What can hang from each mark:
boze: keru sabi
sabi: boze
derisa: simuk
vula: simuk
lutoram: sabi
keru: boze gobosub simuk
gobosub: keru zemuf
zemuf: gobosub
simuk: derisa keru

Each row was made from one small tree. The marks that hang from a mark follow it in brackets, in alphabetical order. Every link used is in the known rows. Write each row's tree.
Known rows:
keru[gobosub simuk[derisa]]: [ -7  -3 -11  11  -8  17   6   0   8   5 -35   0  13 -12  -8   5   1   6
  30   0 -13  -9  -9  15 -10   9   5  -1  -4   0 -10   0   5  10   1  -9
 -22  11  15  12  -5]
gobosub[keru]: [ -4   2   5   8 -12   5  -5  -8  -8 -16   5  -3  -1   6  -4  -3   4  10
   0   4   6  -7  -5  -3   1 -11   4  -9   9   8   5  -2  -3   2 -10   3
  -3   1   8  -4  -4]
vula[simuk[derisa]]: [ -1   0  -1  19   2   0  -9  -9  11  21 -13  -6   7  -9   0  13   6  13
  10  -3  -5  -4   1  -5  -4  11   3   0 -11  -4   2   6  -2  -5   9  -3
   5  -7   5  14  -1]
gobosub[keru[boze simuk[derisa]] zemuf]: [-13   9 -11  19 -10   4  -9 -10 -11 -15  18   3   4  -1  -7  -9  14  17
  13  -9   3 -12 -10   0   4 -11   5 -10   5   3  -3   9  -4  12   1   4
  -3   2  16  -3  -6]
zemuf[gobosub[keru[boze[sabi] simuk]]]: [-22  -4   7  14  -7   1  -2  -6  -3  -7 -10   1   3  11   7  -3  -1  10
  15  21  -5  -5  -1  10 -10  -9  -4 -18   9   9   2  -3   4   9  -7  -3
 -13  12  -4  -2 -14]
keru[boze]: [-15   2  -5   9  15  -1  -3  -3  -1   3  11   0  -3  -3  -3  -4   5   9
   7   3  -4 -12   3   2   0  -3  -7 -14  -2  -1   8  12  -3   0   0  -5
  -1   3  11   0   0]
derisa[simuk[keru[gobosub]]]: [  1 -18  -3   4  -6  19   6   9   6   2 -21   8   0 -10 -18  13  -2   1
   2  11  -6  -5  -8 -21  11   3  15 -10  -1   7   4  -2  14  -1 -10   6
 -14   3  10   8 -12]
simuk[keru[gobosub]]: [  2 -17  -7   7  -9  16   1   5   2  -7 -31   0  -1  -1  -9   4  -4   1
  16   8 -10 -11  -4   0   8   4  -1 -12  11   4  -5  -1   9  -9  -4  -4
 -23  16  14   5  -9]
zemuf[gobosub[keru]]: [-16  -9  12  14  -7   3  -3  -8  -2 -12  -8   0  -2  10   8  -2   1   1
   6  15  -2   4  -5   5  -6  -6  -2 -11  12  12   4 -10  -1   2  -4   1
  -5  11  -1  -2  -9]
vula[simuk[keru[boze]]]: [ -4 -13 -10  20   6   5 -10  -5   6  17 -18  -5   6  -2  -3  14   1  16
  11  14  -6 -12   9 -14   1   1  -1 -14  -1  -3   0   8  -1 -11   4   0
   0  -3   9  11  -8]
gobosub[keru[boze simuk[derisa]]]: [-11   9  -1  19  -6   8  -2 -11  -5  -6  -1  -6   5   0  -9  -4  13  22
  11   4  -2 -17  -5   3  -3 -13   2 -13   6   5   5  12  -1  15  -8  -5
 -11   5  14   0  -6]
vula[simuk[derisa keru]]: [  7  -7  -4  20  -3   5  -8  -6  12  20 -27  -8   5  -5  -5  14   6  15
  10   1  -9  -9   1 -10   4   9   3  -5  -3  -3  -2   9   5  -7   7  -5
  -5   0   7  16  -6]
zemuf[gobosub[keru[boze simuk[derisa]]]]: [-20  -4   7  22  -3   5   0  -9   1  -4 -12  -2   1   6   4  -3   6  11
  13  15  -8  -4  -4   9  -8  -7  -3 -15   9  10   4  -2   0  11  -3  -5
 -10  12   3   1 -11]
lutoram[sabi[boze]]: [ -8   5   5 -13  -7  -5  -6   4  -6 -18  -1   9   1   3   6 -11  -4   3
  19   4  -3   3  12  14 -11   1  -1  -5 -14  -8 -14  -1  17  -6  -5  -3
   4   4   3   8  -1]
keru[boze gobosub[zemuf] simuk[derisa]]: [-24  -1 -22  20   4  13  -2  -3   2   1 -11   7   9 -16 -10  -2   6  12
  39  -5 -13 -18 -10  15  -5   8   0 -13  -6  -3  -6   9  -1   9   8  -9
 -17  13  28   9  -5]
simuk[keru]: [ 11  -9  -4   3  -7   7   2   5   1  -2 -19  -3  -3   4  -7   2   0   3
   0   6  -6  -7   1  -7  11  -2   0  -6  12   2  -5   4  10  -3  -3  -2
 -15   8   2   2  -8]
gobosub[keru[boze] zemuf]: [-17   4  -7  15  -5   1 -14 -11 -15 -23  31   6  -3   2  -4 -11   9  11
   9  -6   7 -10  -7  -5   8 -11   3 -15   7   5   4   4  -9   0  -1   7
   5   0  18  -7  -4]
vula[simuk[derisa keru[boze gobosub]]]: [ -7 -11  -9  27   3  11 -10  -7  12  18 -29  -5   5 -10  -9  14   5  18
  25   5 -14 -17   0  -4   1  12   0 -16  -4  -1   2  11   2 -11   7  -9
 -11   6  21  18  -7]
sabi[boze[keru[simuk]]]: [-12   9  -6  -9 -10  23   7   5  -6 -10  -7  13   6   2   4  -1  -2  11
  28   2   4  -8   4   9  -4  -7  -2  -8  -8  -3 -18   4  -2   5  -1   0
  -4  -8  -4   3 -19]
boze[keru[gobosub simuk]]: [ -6   4  -2   1 -11  24   0   2  -3 -13 -31   8   9  -3  -6   8  -5  14
  32  -3  -1 -17  -8  10   1  -1   2  -8  -3   1  -7   1  -1   4  -6   5
 -17   2  13   7 -23]
simuk[derisa keru[boze gobosub[zemuf]]]: [ -5  -5 -10  21  -3  13  -3  -1   6  -4 -17   0  -6  -9 -15  -4  11  10
  27 -11 -18 -21 -13   7  16  13  -3 -16   6   2  -1  16  10  -4   5 -14
 -26  22  27   9  -6]
zemuf[gobosub[keru[simuk]]]: [-15  -9   8  15  -9   5   1  -7  -1  -8 -16  -1   3  10   8   0   0   5
   7  18  -3   3  -3   6 -10  -9   0 -10  11  11  -1 -10   0   9  -5   1
  -8   9  -5  -1 -12]
sabi[boze[keru[gobosub]]]: [-19   4  -3  -7  -8  27   4   4  -6 -18  -7  16   2   0   2  -1  -4   7
  37   1   2 -11  -1  12  -3   1  -4 -14  -9   0 -13   0  -4  -5  -1  -1
  -8  -2   8   4 -17]

Write each row's tree:
[-20   4  -7  -7  -9  25   0   4  -8 -21  -2  20   2   0   3  -4  -4   5
  38  -4   3  -9  -2  11  -1   2  -3 -12  -9  -1 -15  -1  -6  -6   2   2
  -5  -3   9   3 -17] | sabi[boze[keru[gobosub[zemuf]]]]
[  6  -7  -3  14 -11  16   2   1  10  -2 -35  -4  -4  -7 -15   1   7   6
  21  -7 -18 -15 -12   6  12  14   0  -7   8   3  -2   9  14  -2   1 -14
 -30  22  19  11  -6] | simuk[derisa keru[gobosub]]
[-26  -1 -16   3  -2   8  -1   4  -2   2 -19   7  15  -6  -6   0  -9  14
  41  15 -13 -23  -1  20 -13   2  -4 -21  -7  -2  -5   8   9   7  -8 -13
 -26  13  14   5 -12] | keru[boze[sabi] gobosub simuk]
[-15   8   4   6  -9  -2  -9  -7 -11 -16  14   0   0   7  -5  -8   3  18
  10   7   2 -18  -3   3   0 -12  -1 -20   4   5   9   9   3   2 -13  -5
 -11   4  10  -6  -7] | gobosub[keru[boze[sabi]]]
[ -9   5  -1   0  -9  19  -9   0  -6 -24 -10  13   1  -3  -5   3  -4   7
  30 -13   3 -15 -13   7  10   5   1  -9  -3   1  -3  -2  -6  -6   0   8
  -8   2  18   4 -19] | boze[keru[gobosub[zemuf]]]
[-11  14   1  10 -14   3  -4  -7  -7  -8   1  -3   7   3  -8  -7   8  24
  16   5  -3 -20  -5   8  -3 -13   1 -16   3   3   3  14   7  15 -12  -9
 -18   6   8  -1  -9] | gobosub[keru[boze[sabi] simuk[derisa]]]
[ -8  10   9 -15 -11   1  -8   4  -8 -24  -5  12   0   5   5 -10  -4   9
  25  -1  -1  -3   9  15  -6   0  -2  -7 -15  -8 -14   2  16  -6  -7   0
   1   2   4   8 -10] | lutoram[sabi[boze[keru]]]
[  0   8   2  13 -17   9   0  -8  -4  -8  -9  -6   7   2  -7  -1  10  16
   6   1   1  -8  -7   2  -3 -11   7  -4   7   5  -1   3   2  14  -8  -1
 -10   2   6   1  -6] | gobosub[keru[simuk[derisa]]]
[-12 -10 -21   6  -9  14   0   2  -2  -5 -20   9  14  -9  -3   3  -6  -1
  29   2  -4  -3  -7   9  -8   4   7  -2  -1  -1 -17 -10  -2   5   4   4
 -12   5  13   5  -7] | keru[gobosub[zemuf] simuk]
[ -9  15   4 -16 -24   7 -11   8 -10 -28  -8  18   6   3  -3  -2 -14  10
  40 -12   1 -21 -14  17   9   7  -1 -13 -10  -2  -6   3  10  -5  -7   1
 -22   6   4   2 -25] | boze[keru[gobosub[zemuf]] sabi]
[  5  16   4   1 -12  16   2   1   0  -5 -21   2   6  -2  -6   5   5  18
  18 -13   0 -14  -7   7   6  -4   1   0  -4  -2  -6  12   3  13  -2   3
 -12  -2   3   7 -21] | boze[keru[simuk[derisa]]]
[-17   8  -6  -4 -11  30   7   4  -2 -12 -17  14   7  -3   0   0  -1  11
  40  -1  -2 -12  -2  16  -6   1  -1 -10 -10  -2 -18   3  -1   4   0  -4
 -12  -1   6   8 -19] | sabi[boze[keru[gobosub simuk[derisa]]]]
[ -7   4  -7   1 -13  22  -3   3  -6 -18 -22  12   9  -4  -5   6  -4  11
  33  -9   2 -15 -11   8   4   0   3  -6  -3  -1 -11  -1  -4   3  -1  10
 -12   1  14   6 -23] | boze[keru[gobosub[zemuf] simuk]]
[-11   6   4 -13 -13   7  -6   4  -7 -24 -16  13   5   2   3  -7  -6  10
  34   3  -3  -5   9  19 -11   1   0  -8 -16  -8 -17  -1  16  -4  -8   0
  -5   4   8  11 -12] | lutoram[sabi[boze[keru[gobosub simuk]]]]
[-12   4  -4  15  -5   8  -3  -9  -9  -7   1  -4   6   3  -7  -3   7  20
   9  12   1 -15   0  -1  -5 -18   1 -15   8   5   4   7  -3  12 -11   0
  -8   1  12  -3  -8] | gobosub[keru[boze simuk]]
[-23   6 -13   9  -4   8   0   1   4   5 -22   4  13 -11 -11  -3  -2  17
  45   4 -18 -26  -7  25 -11   8  -4 -18 -10  -3  -3  15  13  11  -4 -20
 -31  17  17   9  -9] | keru[boze[sabi] gobosub simuk[derisa]]
[-13   9  -2   7 -12   2  -4  -6 -11 -10   3  -1   9   5  -6  -5   2  22
  14  12   0 -19  -1   4  -6 -17   1 -18   4   3   2  10   5  12 -14  -4
 -15   3   6  -4 -10] | gobosub[keru[boze[sabi] simuk]]
[-30   0 -14   2   1   0 -12   1  -7 -14  10  14   3  -6  -4  -8  -8   5
  38   0  -8 -19  -7  16  -1  10  -6 -23  -8  -1   1   5   3  -8   1  -9
 -16  14  21   0  -6] | keru[boze[sabi] gobosub[zemuf]]
[ -8 -15 -10  13   2  15  -1   2   1  -5 -22   0  -3  -3 -11   2   0   8
  22  11 -13 -20  -2   1   8   3  -6 -21  10   3   1   8   7  -9  -4  -8
 -23  17  23   5  -9] | simuk[keru[boze gobosub]]
[ -7 -17  -9   9   1  17   2   6   4   0  -9  10  -2 -12 -19   9   1   4
   6   8  -7  -9  -8 -21  13   2  12 -16  -3   6   5   3  11  -2  -6   6
 -11   4  16   6 -12] | derisa[simuk[keru[boze gobosub[zemuf]]]]
[ -5   0  -4  12  -8  10  -2   2   7  -3 -25  -2  -3  -6 -16  -4   5  13
  30  -4 -21 -27 -11  13  11  12  -5 -20   4   1   2  20  20  -2  -2 -22
 -37  25  20   9  -9] | simuk[derisa keru[boze[sabi] gobosub]]
[-22  -1 -15  20   6  17   3  -4   6   8 -24   1   9 -15 -11   1   6  16
  37   4 -17 -21  -6  18 -10   7  -3 -15  -5  -1  -1  12   2  10   1 -15
 -22  14  26  10  -5] | keru[boze gobosub simuk[derisa]]
[ -5   9  -4   4 -14  22  -3   1  -2 -14 -24  10   8  -7  -8   5   1  13
  36 -16  -2 -16 -15  12   6   4   3  -4  -5  -1  -9   4  -1   7   1   5
 -15   4  16   9 -22] | boze[keru[gobosub[zemuf] simuk[derisa]]]
[-27   0 -23   4  -5   4  -6   3  -6  -5  -6  13  15  -7  -5  -4  -8  11
  43   6  -9 -20  -4  17  -9   3  -1 -19  -8  -4 -10   6   6   5  -1  -7
 -21  11  15   3 -11] | keru[boze[sabi] gobosub[zemuf] simuk]
[-13  -5  10  17 -10   6   1  -7   2  -6 -18  -2   2   8   7  -1   4   6
  10  13  -5   2  -6   8  -9  -6   1  -8  10  10   0  -6   2  11  -3  -2
 -10  12  -3   2 -11] | zemuf[gobosub[keru[simuk[derisa]]]]
[ -1 -11 -10  23  -5   9 -10  -6  10  13 -29  -3   6  -9  -7  14   3  12
  22  -1 -10 -10  -4  -7   4  15   5  -8  -3  -2  -5   4   3 -11  10  -3
  -8   3  16  17  -6] | vula[simuk[derisa keru[gobosub[zemuf]]]]
[ -4   3 -10   9 -19   3  -7  -6 -14 -20  12   5   7   3  -2  -5   5   9
   6  -4  10  -2  -8  -5   2 -14  10  -3   8   3  -9  -5  -4  10  -2  13
   1  -4   6  -5  -7] | gobosub[keru[simuk] zemuf]
[  4  27   8 -15 -27   4  -3   8  -4  -9 -19   7  12   5  -5   0  -6  20
  28 -12  -1 -21  -8  17   6  -2   1  -4 -10  -6  -9  15  18  15  -9  -5
 -25   2 -11   4 -26] | boze[keru[simuk[derisa]] sabi]
[-10  13  -4  -6 -11  24   7   4  -3  -8  -9  12   6   0   2  -2   2  13
  29  -4   1 -10   2  12  -3  -3  -2  -6 -10  -3 -17   7   0   8   1  -2
  -7  -7  -3   5 -17] | sabi[boze[keru[simuk[derisa]]]]
[-10 -15 -15  13   0  13  -5   1  -2  -9 -13   4  -4  -3 -11  -1   0   6
  22   5 -10 -17  -4  -1  11   3  -3 -20  10   2  -3   6   4 -10   0  -4
 -19  16  23   4  -9] | simuk[keru[boze gobosub[zemuf]]]
[-29  -7 -17  13  11   9  -9  -3  -4 -11   8  11  -1 -10  -5  -5   0   3
  31  -1  -7 -14  -7   9   0   9  -4 -20  -3   1   3   2  -8  -9   5  -2
  -6  11  31   2  -2] | keru[boze gobosub[zemuf]]
[ -7  15   2 -16 -26  11  -4   9  -7 -17 -28  13  15   3  -5   3 -15  16
  41  -2  -2 -24  -9  20   0   1   1 -12 -10  -3 -10   5  14   6 -13  -2
 -30   6   0   5 -30] | boze[keru[gobosub simuk] sabi]
[-13   6   4 -13 -12   4 -11   3 -10 -29  -4  16   1   2   3 -11  -6   7
  34  -3  -1  -3   6  17  -6   4   0  -9 -16  -8 -16  -2  14  -9  -5   2
   0   5  11   9 -10] | lutoram[sabi[boze[keru[gobosub[zemuf]]]]]
[  5   7   0   9  -8   1  -1   2   6   3 -14  -6  -5  -1 -14  -6   9  15
  15  -6 -17 -22  -6   6  15   5  -5 -14   4  -2   2  25  21   3  -1 -20
 -28  19   8   6  -8] | simuk[derisa keru[boze[sabi]]]
[ -9 -10  -9   5  -5   9  -3   5  -1  -7 -21   2  -1   0 -11  -1  -6   9
  26  12 -13 -23  -2   6   7   3  -6 -24   8   2  -1   9  14  -8  -7 -12
 -30  20  16   4 -12] | simuk[keru[boze[sabi] gobosub]]
